Each row comes from the steps of one walk. Every step used is in the known rows, and no mark comes twice. Write the walk behind each row, first mark first.
Known rows:
luti > fenur > vegave > dera > fegig > pofe: [  8   3   1   9   4  20 -23   0 -21  10  12  -3  -6  11  -1   1 -15 -10
  14   1   9 -10  15  -2 -19  -1   1  16   7  -8  13 -15   5  11 -18  11
 -10  19  10  -5   1  10 -26 -12   3   3  -1  10 -10  -8 -27   0   3  -8
   5  13  -6  22 -33  -4  -5  -3  12 -27]
fenur > vegave > dera > fegig: [ -5  -7   3   9  -3   5 -10   3 -17  10  11 -14 -13  11 -17   8  -9  -4
  -7   9   2   0  21  -7 -33   5  -6  14   0 -20  10  10  -4  -2 -12   5
 -16  11  15   7   0   8 -11 -18 -18   4  -9  13  -8 -19 -22  -1  -4 -14
  13   1  -8  11 -28   1 -15  14   5 -32]
kemad > vegave > dera > fegig > pofe > luti: [ 17  17  11  -4   1  11 -27  14   2  -5   9   4  -9 -15 -20   3  -5 -10
  -2  -1 -15 -13  11  -3 -27  -5  -8   8   6   1 -11   7 -15   3  -8  -4
 -12   7 -10   8  -4   2  -5  -4   5   5  -2  12   3 -19  -6   1 -19 -10
  15   1   3  10 -33   5 -10  -2   1 -14]
kemad > vegave > luti > pofe: [  8  -1   8  -9  -7   7  -9  -9  15  -4 -13  10   7   8 -10 -18  13   6
   7  -3 -12 -10  -2  21 -14  11  -8   4   3 -17 -11  31  -9 -16   4  -3
   4  -2 -17  -3   0 -18   2  -1 -16   8   9   4 -14  -7  10 -12  13   5
   2   0  -9  13  13  -7  -3 -13 -10  13]
fenur > vegave > dera: [ -5  -4   8   8   7   9  -7   9 -10  13   9 -13 -10  15  -2  10 -10   5
 -11  -5   3   2   9  -6 -35  14  -3   8  -9 -23   3  17  -9  -1  -5   2
  -2   3  10  14   1   7 -12 -16 -12   5  -7   6 -14 -17 -19  -3  -3 -13
  10   7 -14  11 -21   2  -7   0  -7  -7]
vegave > luti > fenur: [ -1   5   1   1  -5  12   0 -14   5   5  -7  12   4  32   9 -16  17  14
   3  -2  -9 -12  -4  18 -25  -4  -6   3  -7 -20   5   4   7 -24 -10   0
  12  -7   2   0   4  -2  -9  -8   1   1 -11  -3 -24  -4  -6 -14  25  12
  -9 -11  -1   6  -5  -2   3 -18 -23  17]
dera > vegave > fegig > pofe > luti: [ 11   9   6  -6 -13  -9   3   3  10 -14  17   7   3 -16  -7  11  -5 -19
  15   3 -16 -12  14  17   5 -15   3  23   3   7 -12  18 -12  11  -7  15
  -2   1   1   6  -5   6   8   0  18  -3  -4   3   9   1  11   3  -7  -3
   5   5  -1  16 -14  14  -5 -22  -3  12]
pofe > luti: [-13   9   7   3   0  -4  10  -6  13  -5  -6  10  -3   9   1   1   0   4
  -2  -5 -12  -1  -6   6 -15  -8  -5   6  -4 -15  -8  19   0 -23   1  -2
   3 -14  13  17  -2   7   3  -4  -9   5 -12  -5 -21 -10  13  -1  -7   1
  11  -4  -7  -7  -6   7   5 -25 -18  18]
luti > pofe > fegig > dera > vegave: [-26   5  -4   6  -2   6  11 -17   4 -20  16   5   2 -17 -22  -2 -14 -28
   8   8 -17   3   3  -9  23  16  14  21 -12 -16 -19  12 -21  -6 -13   6
   0   3  17   7  -5  -5  -3   3 -20   3  -4   2  -4  -4   5  17  10   1
  10 -12 -27   2   3   9  16 -18  22   5]
vegave > fenur: [-17  -4  10   0   4   2  12  -8  11  -1 -18   1  -7  14  11   1   4   3
  -6   5 -18 -10   5   1 -32  -3  -3   5  -1  -8   0   0  21  -8  -2  -5
   9 -16  21   1   9   7  -9 -20 -17 -14  -3  -6 -13  -7  -9 -13  11   0
  11  -9   1  -8  -8  -3   9 -16 -29  14]
fegig > dera > vegave: [-12  13   5   6  -7   2  10  -6   7 -10  22  -8   3   0 -18   3  -3 -10
 -14   1 -23  -3   2 -10 -13  14  -6   7  -9 -11 -17  11 -12 -13 -15   5
  -2 -15  18   8   7  -2  -5  -5 -24  -2 -14   6   4  -7 -13  -2  17   2
  10  -8 -26   2 -18   7   9   5 -14  11]
luti > pofe: [-14  -6   6   3   1   6  11 -12  -1  -6 -13   3   0  18  -3  -3  -8   3
   8   0  -3   5  -1   2   9   2   9   8  -2 -19 -11  16   7 -20  -4  -1
  -4  -6  15   3   4  -2  -9   0 -22   6   1   1 -26 -10  11  -3  12   0
  13   0 -20   2  14  -2  10 -26 -12  10]
kemad > vegave > luti: [ 17   6  10  -8 -10   4  -8  -1  18  -1  -7   5   2   8  -5  -7  17   9
  -6  -6 -22 -15   2  16 -35   5 -22   1  -2 -17  -2  23  -6 -22   1  -4
  10 -13 -14   5   3 -13   1 -12 -14   1   4  -1  -5  -9   1 -12   8   4
   3  -5  -3   8  -6  -3 -11   4 -24  14]
luti > pofe > fegig > dera: [-30   0  -3   8   9   9  16  -8  -6 -15  -2   4   0  -8 -18 -10 -19 -17
  13   3 -12  12  -3  -6  29  15  20  10 -13 -17 -16   6  -6 -11  -5  -3
  -4   0  17   8  -5   2 -10  -3 -19   6   3  -6 -15 -13  10  14  11   0
   5 -21 -28  -3  12   6  19 -29  12 -12]
vegave > fegig > pofe > luti: [ 13   3   3  -4   4  -4   7  10   1  -9  -4  11  -1 -10  -5   5  -7  -8
  21  -4 -12  -2   7  20  11 -14  10  13   2   2  -8  12   3   3  -1   3
  -8  -2   3   7  -6  12   1  -4  22   2   3   2  -2  -5  16   2 -11  -1
   1  -2  -1  10  -6   6  -3 -32 -11  -6]
dera > vegave: [ -5   3   6  -2  -8  -5   9 -11  10 -10  12   1  -1   8  -7  10   2  -4
  -8   2 -18  -9   7   1 -17  -2  -6  16  -6 -16  -5  17  -8 -18 -13   9
   5  -9  17  10   8  -3   0  -7 -25  -3 -12   3  -2  -3  -2  -6   8   0
  18   0 -15   3 -15   5  -1   1 -14  23]
pofe > fegig > dera > vegave: [-20  12  -1   7  -3  -1  16  -8   4 -16  25   1  -1 -22 -20   6  -9 -26
  -4   3 -27  -1   6  -9   4  10   5  17 -15 -16 -13   9 -20  -6 -17   6
   2  -4  18  11  -1   0  -1  -6 -21  -5  -8  -3   6  -8   0  13   7   1
  11 -19 -21  -4 -16  13  10  -4  10   5]
vegave > dera > fegig > pofe > luti > fenur: [  2  13   3   5   4  20 -19  -1 -10  -1   8  11  -7   8  -9  -5  -4  -6
   8   3  -6 -10   5  -3 -16 -14   5  14   4  -2   0 -12   3  -1 -18  -2
 -11   9  10  -2  -7  13 -16   0  21   5 -14   6 -15 -15 -11   3  -2  -1
   4  -6   1   8 -31   6   2 -22   1 -11]
fegig > dera: [-13   8   2   9   2   4  15   0  -2  -5   2  -8  -1   6 -11  -4  -8   1
  -8  -5 -18   6  -4 -13  -9  14  -4  -2 -11 -13 -13   2  -1 -17  -8  -1
  -5 -20  17  11   7   8 -17 -11 -18  -1  -7   3 -11 -17  -5  -3  14   1
   6 -13 -26  -5  -7   3  10  -6 -24  -9]
luti > fenur > vegave > pofe: [-13   2   3   1  -5  16  -5 -14  -4  11  -2   7  -2  11  20 -11 -16   8
  22  -1   8 -10   2  14 -22  -2   0  10   1 -13   3  -2   8   4  -1  15
   9  -6  21  -6   4   3 -18 -12  -5   1  12  -6 -29  -1 -15   1   5  -4
  -3  24  -4  25  -5 -12   7 -11  -6   9]
fenur > vegave > fegig > dera: [ -6  -8   2   7  -5   1   9  11 -11   6   9 -12   0   1 -10   1 -14 -11
   1   1  -8   4   9   5   1  17  -1   2  -6 -15  -3   5  -6   2  -7  14
 -11  -3   9  -2   4  12  -9 -23 -14   1   6   3  -1  -9 -11   1  -1 -12
  -6   0 -21  17  -9   1  -9   3  -4 -38]
fegig > pofe > luti: [  6  13   5   2  14   0   2   0   8 -14  -1   9   2   0   5   3  -7  -5
  17 -14  -7   1  -5   7  -4 -10   3   9   4   2 -11  15   3  -1   5  -3
  -1 -13   3  14  -4  10  -6   3   9   1  -4  -2 -12  -7  17   5  -4   1
  11   1  -6   3  -2   6   6 -34 -19  16]

Write each row's walk:
[-12   6   2   8  -9  17 -23 -10  -9  16  16   8  -7  16  -1  -4  -5  -4
  -8   8   4 -11   7  -2 -31  -4  -6  13   4 -23   9  -1  -4  -7 -16   4
  -4  12  16  -3 -10  11  -4  -9  -2   8 -14   3 -22 -11 -23   4 -12 -10
  -1   4   6   9 -30   5  -8  -9  14 -11] -> pofe > luti > fenur > vegave > dera > fegig
[ 25   8  10  -3   2  12 -21  13  -4  -1   7  -4 -10 -13 -26   6  -6  -9
  -3   0 -16  -8  17  -5 -21   0  -8   9  -1  -8  -5   1  -7   4 -14  -2
 -15   8  -6   2   7  -2 -22 -13  -1  -1   9  15   8 -20  -9  -4  -7 -12
  22  -1  -8  12 -36  -3 -15  11  -4 -27] -> kemad > vegave > dera > fegig > pofe
[ -7  -4   2   4  -4  -1  22  10 -10  -1   2 -11  -2  -1 -20  -3  -5  -2
  -6   6 -21   3   7   1   7   9   4   3 -14 -16 -10   1   1 -13 -11   6
 -12 -12  18   5   5  11 -12 -18  -7  -2  -1   6  -3 -15  -2  -9   8  -5
  -3 -15 -20   5 -11   7  -2  -3 -16 -28] -> vegave > fegig > dera
[-10  11  -4   5  -5  -1   8 -10  13 -20  22   4   5 -19 -24  -5   9 -23
   3   7 -30  -6   5   5 -13  14   2  20 -13 -12 -14  18 -24   0  -7   3
   2  -3  -1  13  -9  -6   8  -6  -7  -1 -15   0  10  -4  -2   9  18  12
  -4 -25 -16   5 -11  15   7  -6  10   6] -> pofe > fegig > dera > vegave > luti
[ -3  -8   3  -1 -13  11   4  -7  -8  20   4   5  -1  19  13   1  -7   1
   5   3  -1 -10  10  18   1  -2   1   7  -3 -25  17  -3   6  -8 -15  16
   6   5  16  -8   4  10 -13 -22 -10   3  11  -6 -19   1 -13  -8   0 -10
  -9  13  -3  20 -16  -5  -7  -9   7 -12] -> luti > fenur > vegave > fegig
[-11   2  -1   6  -8  15   4  -3 -11  14   9  -2   3   8   2  -7  -9  -6
   1   4  -3  -8   4   6   4  11   4   0  -7 -20   4 -11  -3  -5 -18  16
  -3   0  15 -12   5  11 -20 -22 -10   1   8  -4 -13  -3 -20  -4   9 -10
 -17   3 -17  17 -17  -3   2  -2   2 -27] -> luti > fenur > vegave > fegig > dera
[  5   9   1   2   0  -8  -3  -1   1 -16   0  11  -2  -3 -11   0  -7 -12
  19   0  -9  -2   2   7  -2 -19  -2  15  12   0 -10   3   7  -5   1   1
  -9  -6   6   6  -4  10  -2   0   5   1  -8   6  -6  -9  14   5  -5   1
  14  -4  -1   4 -10   5  -5 -20  -8  -8] -> dera > fegig > pofe > luti
[  8   0   2   2   2  -4  -3  11   0  -2   5   4   3  -6   6   7 -14 -13
  27  -5   1  -4   6  21   5  -4   6  12   9   0  -2  16  -1  16   6  11
  -3   4  -5   4  -9  15   0  -9  11   5  11   1  -4   1   9  10 -19  -8
  -1  17   0  22  -5   3  -9 -25   2 -12] -> fenur > vegave > fegig > pofe > luti
[  2  13  -4   2  -4   6 -18 -12  -3  -1  10  18   4   5  12  -6 -11 -16
  20  -1   8 -13  -2  13  -5 -15  -2  14  22  -3   5  -6   6   4  -4  11
   1   6   9  -8  -5  12 -11  -3   4   6   0  -2 -15   6 -10  12  -5   0
   1  17   3  18 -13  -3  -3 -20  10  -4] -> dera > fegig > pofe > luti > fenur > vegave
[ 16  -3  12 -10 -15   0   6   7   7   7  -3   1  -4  -8 -12   4   2   0
  -6   2 -25  -9  13  14  -5   0  -7   1 -11 -23   0  10  -6 -19  -9   9
   2  -6   0  -1   8  -2  -6 -20 -15  -2  15   0   0 -13   3 -10 -12 -11
   8  -1  -3   9 -19  -2 -16   6 -10 -15] -> kemad > vegave > fegig
[-16  19  -7   3 -11  13   3 -23  13 -12  25  14   7  -7 -12 -13  10 -20
   1   8 -26 -15   1   8 -11  10   5  17  -9 -16  -6   1 -20  -6 -21   4
  11   1   6   2  -6  -3  -2  -3  -3  -2 -13  -5  -1   1 -13   6  24  13
 -14 -22 -11   5 -15  11  12 -11  12  15] -> pofe > fegig > dera > vegave > luti > fenur
[  4  -3   2   4  -5  -3  -6  -2   9   1  -2   1   3  20   6  -2   9   6
   7  -6   0  -5   3  18 -35   9 -13   8   2 -16   4  27  -2  -4   8   2
   7  -5  -5   7  -3  -1  -2 -11 -15   5  -4   1 -12  -3  -6  -5  10   2
  -2   6  -8  14   4  -4 -11  -1 -16   6] -> fenur > vegave > luti
[ -6 -10   2   6  -3   2  -9 -13   6  -3  -8   3   7  24   3 -11   1   1
  18  -1  10  -1  -3  20 -14  11   0  14   8 -16  -4  31  -2  -2  11   4
   4   3  -8  -2  -6  -7  -1  -4 -16  12   1   6 -23   0   1  -4  14   4
  -4  13 -13  19  22  -5  -6 -19  -4   9] -> fenur > vegave > luti > pofe
[-16   3  10  -1 -10  -3  10 -14  19  -8   1   3  -3   8   7   9   6  -5
 -11  10 -27 -21  12   1 -38  -4  -7  20  -2  -5  -3   9   6  -3 -12   2
  14 -13  17  -1  12  -1   3 -16 -21 -14  -9  -2   0  -3 -17 -10  12  -3
  13  -2   2  -1 -15   0  10  -6 -19  27] -> dera > vegave > fenur
[-13  11   4   3  -5  12  -9 -19   7   8   6  19   6  21  22  -3  -8   2
   1  -7   6  -9  -9   9 -19  -5  -6   5   8 -20   7   3  -1 -14  -4   7
  19  -6  14   3  -4   8  -3  -6 -14   8  -4 -11 -29   4 -11   4  -7  -2
  -4  16  -2   8  -6  -1   5 -26  -1  21] -> pofe > luti > fenur > vegave
[-38   3   2   3   1   9  10 -20  13 -20   5   8   1 -14 -11  -5  -9 -28
   2  16 -27 -11   6  -5   1  16  14  23  -4  -2 -17   5  -7  10 -10   0
   9   1  18  -5  -5  -3   1  -8 -20 -10  -1  -7   1  -2  -8   9  17   1
   6 -17 -13  -5   3   7  30 -26  17  13] -> luti > pofe > fegig > dera > vegave > fenur
[-31  11   2   3  -3   3  12 -11  16 -19  14   6  -4 -22  -9   2  -2 -27
 -12  13 -36 -13  10  -6 -16   7   2  16  -7  -6  -9  -1  -8   9 -13  -1
  10  -9  23   3   3   4   0 -16 -19 -16  -4 -10   8  -4 -15   8  10   1
   8 -23  -5 -10 -19   9  20  -8   7   8] -> pofe > fegig > dera > vegave > fenur
[ -8  13   4  -5   6  12   4   1   9  -9   4   1  -5 -34 -22 -12 -16 -13
  13  -2 -26  -6   6   4  -3  14  -1   1 -12  -7 -17   5 -15   7   0   2
  -1  -9   9  10   0  -3  -9 -15  -8  -7  23  -8  -1 -17   6  16  -7  -7
   8  -6 -14  11 -12  -3  11   1   8 -12] -> kemad > vegave > pofe > fegig > dera
[-23   7   8   3  -8   3   7  -9  18 -12   7  -4   0   2  -4   0   3 -13
 -20   8 -33 -16   6 -10 -32  12  -6   9  -6  -3 -17   3  -1   1 -12   3
   7 -20  19  -1  11   2  -3 -18 -25 -14  -8  -2   5  -5 -21  -8  23  -1
   6  -8  -8  -5 -21   4  16  -2 -22  15] -> fegig > dera > vegave > fenur
[-18   2  -2   1   1  17   0 -19  -5   6   5  10  -5  -8  11  -9 -21  -9
  30   3   5  -6   7  17  -4  -4   9  19  -4 -18  10  -6   1  11  -1  13
  11   7  23   0  -3   6 -10 -16  -4  -2  16 -14 -23   1  -5  16  -4  -4
  -2  14  -3  21  -6  -7  10 -19  24   2] -> luti > fenur > vegave > pofe > fegig
[-26  11  -4   9   3  23   1 -15  -6   3  10   5  -3 -16   2 -14 -28 -14
  25   3  -1  -3   2   6   0  11   6   6  -3 -12  -1  -9  -6  16  -4  11
   3  -1  24   0  -6   6 -20 -16  -1  -2  15 -14 -19  -5 -10  20   5  -4
 -10   5 -14  18  -7  -6  16 -15  23  -8] -> luti > fenur > vegave > pofe > fegig > dera
[ -8   0   3  -1 -14   7  -5  -9   0  15   5  18   3  10  13  -2  -6  -2
   9   3  -1 -13   2  25  -2  -9   0  11   2 -20  11   2   0  -9  -7  13
  10   3  10  -6  -7  12   0 -13  -1   6   2  -7 -21   4  -7  -1 -15  -8
 -14  12   5  16 -12   1  -6 -23   6  -3] -> pofe > luti > fenur > vegave > fegig
[  7   8   5  -4   0  12  -1  -3   0  -1  -2  20   3   3   9  -5  -5  -5
  22  -4  -6  -9   1  24  12 -16  12  10   0   0  -1  -9   7   0 -11   9
   1  -1   9  -5  -5  16 -10  -1  26   2   2  -8 -13   0   6  -4  -2   1
  -9   2   4  11 -13   4   6 -40  -8   0] -> vegave > fegig > pofe > luti > fenur
[ -6   7   2  -2  -1  12  -8  -8  14 -14  -5  11   6 -18 -24 -21   2 -16
  10   1 -22  -2  -4  12   5  24   4   5  -7 -17 -19  19 -22  -4   0  -6
   1   0 -16   2 -10 -13  -4  -3 -12   7  11  -2  -6 -10   7   7  11   4
  -6 -18 -18   6   8   0   8 -15  13  -6] -> kemad > vegave > luti > pofe > fegig > dera
[-16  -1  -1   1   7   3  17  -5   0  -9  -4   3  -9 -16  -9  -3 -14  -7
  28   2 -10   3  12  12   0  -6  11  18 -11 -10  -4  12   4   3   5   3
   1  -3  23  12  -4   3  -6 -12   2  -5  12  -9 -16 -14  20  11  -3   0
  10  -8  -6   7   0   0   8 -18   4   0] -> vegave > pofe > fegig
[-13  12   5   0  -3  11   3 -17   9   3  -2  22   1  20  13  -9   1   8
  -2  -6  -8  -8 -11   9 -12 -13  -2   3  -2 -21   0  -1   6 -28 -12   2
  14 -13  18   1   1  10  -3  -1  -5   5 -12 -12 -31  -3  -1  -2   1   3
  -1  -6   0  -4 -11   3   9 -33 -15  25] -> pofe > luti > fenur
[ 12  -1  -1   0  -1  13  -2   2 -11  10   2   8   2   5  14   2 -14  -9
  21  -1   7 -10   7  22  10  -5   8  12   5  -7  14 -10  10  11 -11  18
   2   9   7 -13   5  14 -21 -16   6  -3  22  -2  -9   7 -10  -1   2  -6
  -7  19  -5  28 -12  -8  -5 -17   4 -18] -> luti > fenur > vegave > fegig > pofe
[  9  13   4  -7 -13   6  -4  -9   6  -7  15  19   7  -5   5   2  -2 -14
  16   2 -14 -19   7  21   6 -17   7  23   0   1  -5  -1  -4   4 -20  15
   5   4   4  -4  -3   6  -2   1  17  -1  -1  -4   1   9   1   1  -2   2
  -6   7   5  17 -20   8   7 -32   3  20] -> dera > vegave > fegig > pofe > luti > fenur
[ -7  -2   2  10  -6  19 -15  -8 -18  17  13  -2  -9  21  -4   0  -6  -3
  -9  10   4  -8  14  -5 -29   1  -6  14  -2 -30  17  -9   2  -8 -25   9
  -7  13  17  -7   3   8 -18 -19 -15   5  -8   8 -18 -12 -32  -6   0  -9
   3   6  -3  15 -33  -1 -11   5  10 -25] -> luti > fenur > vegave > dera > fegig
[-13   6   9   0   2  -2   6  -3   9  -6 -11   6  -3   0   1  -8  -9   8
  24  -2  -9  -4  -1  13 -18 -11  -2  10   1  -1 -16  23   1  -2  11   0
   0 -17  17  13  -9   4   3  -1   6   1  -4  -3 -23 -12  16   6  -5  -1
   4   6  -2   8   6   2   9 -26 -22  20] -> vegave > pofe > luti
